Each row was made from one walk, in order. Every step used is in the known rows, and no mark comes twice. Write each row's walk.
Known rows
bizub-tumubev: [-0.23  0.00  0.14  0.02 -0.11 -0.24 -0.02 -0.44  0.08  0.12  0.23  0.29
 -0.09  0.00  0.03  0.07 -0.19  0.07  0.09 -0.89  0.04]
feseb-laka-kuzu: [-0.23  0.04 -0.51 -0.05 -0.06 -0.13 -0.08 -0.07  0.05 -0.04  0.08  0.13
 -0.13  0.07  0.07  0.02  0.29  0.36 -0.09  0.29 -0.20]
mavi-fedi-tumubev-mise-laka: [-0.17 -0.02  0.04  0.13 -0.17  0.05 -0.24 -0.18 -0.15  0.20  0.23 -0.01
 -0.06  0.05 -0.24  0.06  0.27  0.07  0.31 -0.27 -0.05]
bizub-tumubev-mise-laka-kuzu: [-0.01  0.16 -0.05 -0.09 -0.08 -0.10 -0.01 -0.55 -0.07 -0.01  0.08  0.29
 -0.04  0.03 -0.06  0.03  0.27  0.02  0.23 -0.16 -0.18]
tumubev-mise: [-0.10  0.00 -0.27  0.02 -0.07 -0.20 -0.13 -0.34 -0.03 -0.08 -0.11 -0.05
  0.01  0.02 -0.13  0.20  0.06  0.11  0.25 -0.07 -0.21]
laka-feseb-mavi-fedi-tumubev-mise: [-0.10  0.07  0.01 -0.09 -0.13 -0.03 -0.04 -0.04 -0.26 -0.10 -0.07  0.25
  0.02 -0.02  0.09  0.22  0.01  0.23  0.11  0.05 -0.13]
feseb-mavi-fedi-tumubev-mise: [-0.02 -0.08 -0.25  0.08 -0.01 -0.09 -0.19  0.16 -0.11  0.01  0.14  0.03
  0.00  0.06  0.08  0.16  0.27  0.04  0.08 -0.08  0.04]
bizub-tumubev-fedi: [-0.30  0.07  0.18 -0.16 -0.14 -0.24 -0.07 -0.20 -0.02  0.12  0.22  0.31
 -0.04  0.00 -0.12  0.02 -0.40  0.00  0.29 -0.69 -0.09]
bizub-tumubev-mise: [-0.12  0.03  0.04 -0.03 -0.06 -0.20 -0.03 -0.57 -0.01  0.04  0.09  0.25
 -0.03  0.00 -0.04  0.11  0.00  0.00  0.20 -0.65 -0.16]
mavi-mise: [-0.15 -0.18 -0.26  0.17 -0.13 -0.29 -0.20 -0.16  0.13  0.08 -0.18 -0.06
 -0.03  0.08 -0.01 -0.04  0.11  0.13  0.05  0.00  0.15]
tumubev-fedi-mavi-mise: [-0.26  0.00 -0.17 -0.13 -0.17 -0.37 -0.12  0.39 -0.06  0.00 -0.08 -0.13
  0.01  0.08 -0.14  0.00 -0.31  0.01  0.27  0.14 -0.10]
fedi-tumubev: [-0.32 -0.01 -0.03  0.13 -0.15 -0.09 -0.13 -0.17  0.05  0.22  0.24  0.15
 -0.12  0.06  0.00  0.26 -0.03  0.08 -0.02 -0.48  0.09]
laka-feseb-mavi-fedi: [-0.13  0.04  0.02 -0.07 -0.14 -0.12 -0.02  0.04 -0.20 -0.12 -0.05  0.24
  0.01 -0.03  0.12  0.18 -0.13  0.31  0.10 -0.05 -0.05]
bizub-tumubev-fedi-mavi: [-0.27  0.07  0.15 -0.17 -0.13 -0.31  0.00 -0.06 -0.04  0.08  0.20  0.22
 -0.04  0.02 -0.05  0.04 -0.39 -0.05  0.23 -0.64 -0.12]
feseb-mavi-mise-tumubev-bizub: [ 0.10 -0.02 -0.38  0.18  0.03 -0.20 -0.11 -0.04  0.06  0.04 -0.20  0.13
 -0.03  0.09  0.21  0.00  0.39  0.09 -0.12 -0.02  0.24]
mavi-mise-tumubev: [-0.08 -0.06 -0.19  0.28 -0.06 -0.20 -0.15 -0.38  0.17  0.17 -0.25  0.05
 -0.07  0.08 -0.04 -0.01  0.31  0.07  0.04  0.09  0.22]
mavi-fedi: [-0.28 -0.12  0.06  0.11 -0.18 -0.16 -0.22 -0.07 -0.06  0.14  0.25 -0.09
 -0.05  0.00 -0.17  0.02 -0.11  0.20  0.32 -0.60  0.03]
mise-mavi-fedi-tumubev-bizub: [-0.19 -0.08  0.02 -0.01 -0.11 -0.13 -0.19  0.12 -0.12  0.08  0.33  0.01
 -0.03 -0.04  0.01 -0.05  0.12 -0.18  0.14 -0.36  0.23]
laka-feseb-mavi: [-0.12  0.08 -0.08 -0.08 -0.12 -0.16  0.04  0.01 -0.14 -0.16 -0.13  0.30
  0.00 -0.02  0.19  0.24 -0.19  0.31  0.00  0.06 -0.03]

Which walk is each row?
[-0.16 -0.15 -0.10  0.01 -0.07 -0.22 -0.18  0.20 -0.06 -0.06  0.24 -0.08
  0.01 -0.05 -0.01 -0.02  0.03 -0.18  0.20  0.00  0.22] -> mise-mavi-fedi
[-0.02 -0.01 -0.22  0.16 -0.20 -0.12 -0.12 -0.18  0.01  0.03 -0.31  0.10
 -0.06  0.09 -0.05 -0.11  0.32  0.22  0.06  0.54  0.15] -> mavi-mise-laka-feseb
[-0.32 -0.10  0.14  0.13 -0.19 -0.05 -0.24 -0.09 -0.08  0.26  0.35  0.00
 -0.08  0.03 -0.15  0.08  0.02  0.12  0.23 -0.64  0.05] -> mavi-fedi-tumubev
[ 0.01  0.22 -0.04  0.06 -0.22  0.07 -0.02 -0.08 -0.21  0.03  0.00  0.32
 -0.10  0.06 -0.01 -0.01  0.32  0.29  0.05  0.11  0.08] -> mise-laka-feseb-mavi-fedi-tumubev-bizub
[-0.04  0.12 -0.04 -0.03 -0.12 -0.12  0.02 -0.17 -0.13 -0.04 -0.28  0.34
 -0.01  0.00  0.19  0.08  0.08  0.29 -0.04 -0.06  0.03] -> laka-feseb-mavi-mise-tumubev-bizub
[-0.17  0.14  0.15 -0.17 -0.18 -0.22  0.01 -0.10 -0.11  0.05  0.03  0.30
 -0.04  0.04 -0.07 -0.06 -0.20 -0.02  0.22 -0.23 -0.10] -> bizub-tumubev-fedi-mavi-mise-laka-feseb
[-0.07  0.00 -0.15  0.18 -0.09 -0.34  0.01 -0.06  0.07  0.12 -0.18 -0.10
 -0.08  0.09  0.11  0.01  0.21  0.09 -0.08 -0.32  0.13] -> fedi-mavi-mise-tumubev-bizub
[-0.22  0.21  0.00  0.09 -0.07 -0.13 -0.06 -0.23  0.05  0.16 -0.03  0.22
 -0.08  0.03 -0.20  0.15 -0.16  0.06  0.28 -0.07  0.01] -> mise-tumubev-fedi
[-0.19 -0.13 -0.04  0.02 -0.08 -0.14 -0.20  0.18 -0.08  0.04  0.31 -0.02
 -0.01 -0.02  0.00  0.03  0.09 -0.23  0.13 -0.03  0.24] -> mise-mavi-fedi-tumubev
[-0.15  0.04  0.00  0.01 -0.17  0.06 -0.22 -0.16 -0.20  0.15  0.25  0.00
 -0.05  0.05 -0.21  0.05  0.37  0.10  0.34 -0.08 -0.12] -> mavi-fedi-tumubev-mise-laka-kuzu
[-0.07  0.11 -0.10 -0.08 -0.11 -0.13 -0.01  0.00 -0.14 -0.10 -0.30  0.32
  0.02  0.02  0.11  0.13 -0.04  0.20  0.06  0.40 -0.03] -> laka-feseb-mavi-mise-tumubev-fedi
[-0.08 -0.05 -0.21  0.22 -0.06 -0.34  0.00 -0.01  0.11  0.06 -0.19 -0.14
 -0.07  0.11  0.10  0.09  0.19  0.04 -0.07  0.01  0.14] -> fedi-mavi-mise-tumubev
[-0.04  0.14 -0.18  0.07 -0.11  0.07 -0.09 -0.22 -0.13  0.05 -0.01  0.23
 -0.06  0.10 -0.03  0.25  0.37  0.05  0.03  0.26 -0.08] -> fedi-tumubev-mise-laka-feseb-mavi
[ 0.01  0.17 -0.11  0.10 -0.19  0.06 -0.03 -0.01 -0.16 -0.02 -0.01  0.29
 -0.08  0.08 -0.02  0.07  0.31  0.24  0.07  0.45  0.09] -> mise-laka-feseb-mavi-fedi-tumubev
[-0.23  0.03  0.11 -0.15 -0.13 -0.32 -0.03 -0.07 -0.03  0.09  0.10  0.19
 -0.03  0.04 -0.05 -0.03 -0.30 -0.08  0.21 -0.51 -0.08] -> bizub-tumubev-fedi-mavi-mise
[-0.19  0.21 -0.02  0.08 -0.06 -0.20  0.00 -0.08  0.03  0.12 -0.04  0.12
 -0.08  0.05 -0.15  0.16 -0.14  0.01  0.22 -0.05 -0.01] -> mise-tumubev-fedi-mavi
[-0.08  0.01 -0.09  0.23 -0.09 -0.19 -0.13 -0.46  0.11  0.25 -0.24  0.10
 -0.08  0.06 -0.02 -0.12  0.33  0.16  0.02 -0.39  0.20] -> mavi-mise-tumubev-bizub
[-0.15 -0.01 -0.17  0.03 -0.06 -0.06 -0.15 -0.16 -0.05  0.06  0.11  0.09
 -0.03  0.04 -0.02  0.25  0.23 -0.16  0.05  0.04 -0.01] -> fedi-tumubev-mise-mavi
[-0.07  0.01 -0.14 -0.04 -0.12 -0.18 -0.02  0.00 -0.11 -0.14 -0.26  0.25
  0.02  0.01  0.19  0.14 -0.01  0.27 -0.03  0.23  0.01] -> laka-feseb-mavi-mise
[ 0.10  0.14 -0.25  0.02 -0.12  0.00 -0.08 -0.23 -0.22 -0.16 -0.21  0.08
  0.01  0.05 -0.15  0.11  0.38  0.16  0.28  0.51 -0.20] -> tumubev-mise-laka-feseb-mavi-fedi
[-0.24 -0.07  0.08  0.08 -0.16 -0.01 -0.25 -0.19 -0.14  0.20  0.25 -0.03
 -0.04  0.03 -0.21  0.11  0.15  0.08  0.31 -0.47 -0.08] -> mavi-fedi-tumubev-mise
[-0.06  0.00 -0.01 -0.09 -0.02 -0.21 -0.03 -0.45 -0.03 -0.05  0.10  0.23
  0.00 -0.02  0.01  0.07  0.05 -0.19  0.17 -0.40 -0.06] -> bizub-tumubev-mise-mavi
[-0.04  0.07 -0.11  0.01 -0.09 -0.12  0.02 -0.12 -0.09 -0.09 -0.30  0.30
  0.00  0.02  0.19  0.16  0.06  0.24 -0.04  0.29  0.04] -> laka-feseb-mavi-mise-tumubev
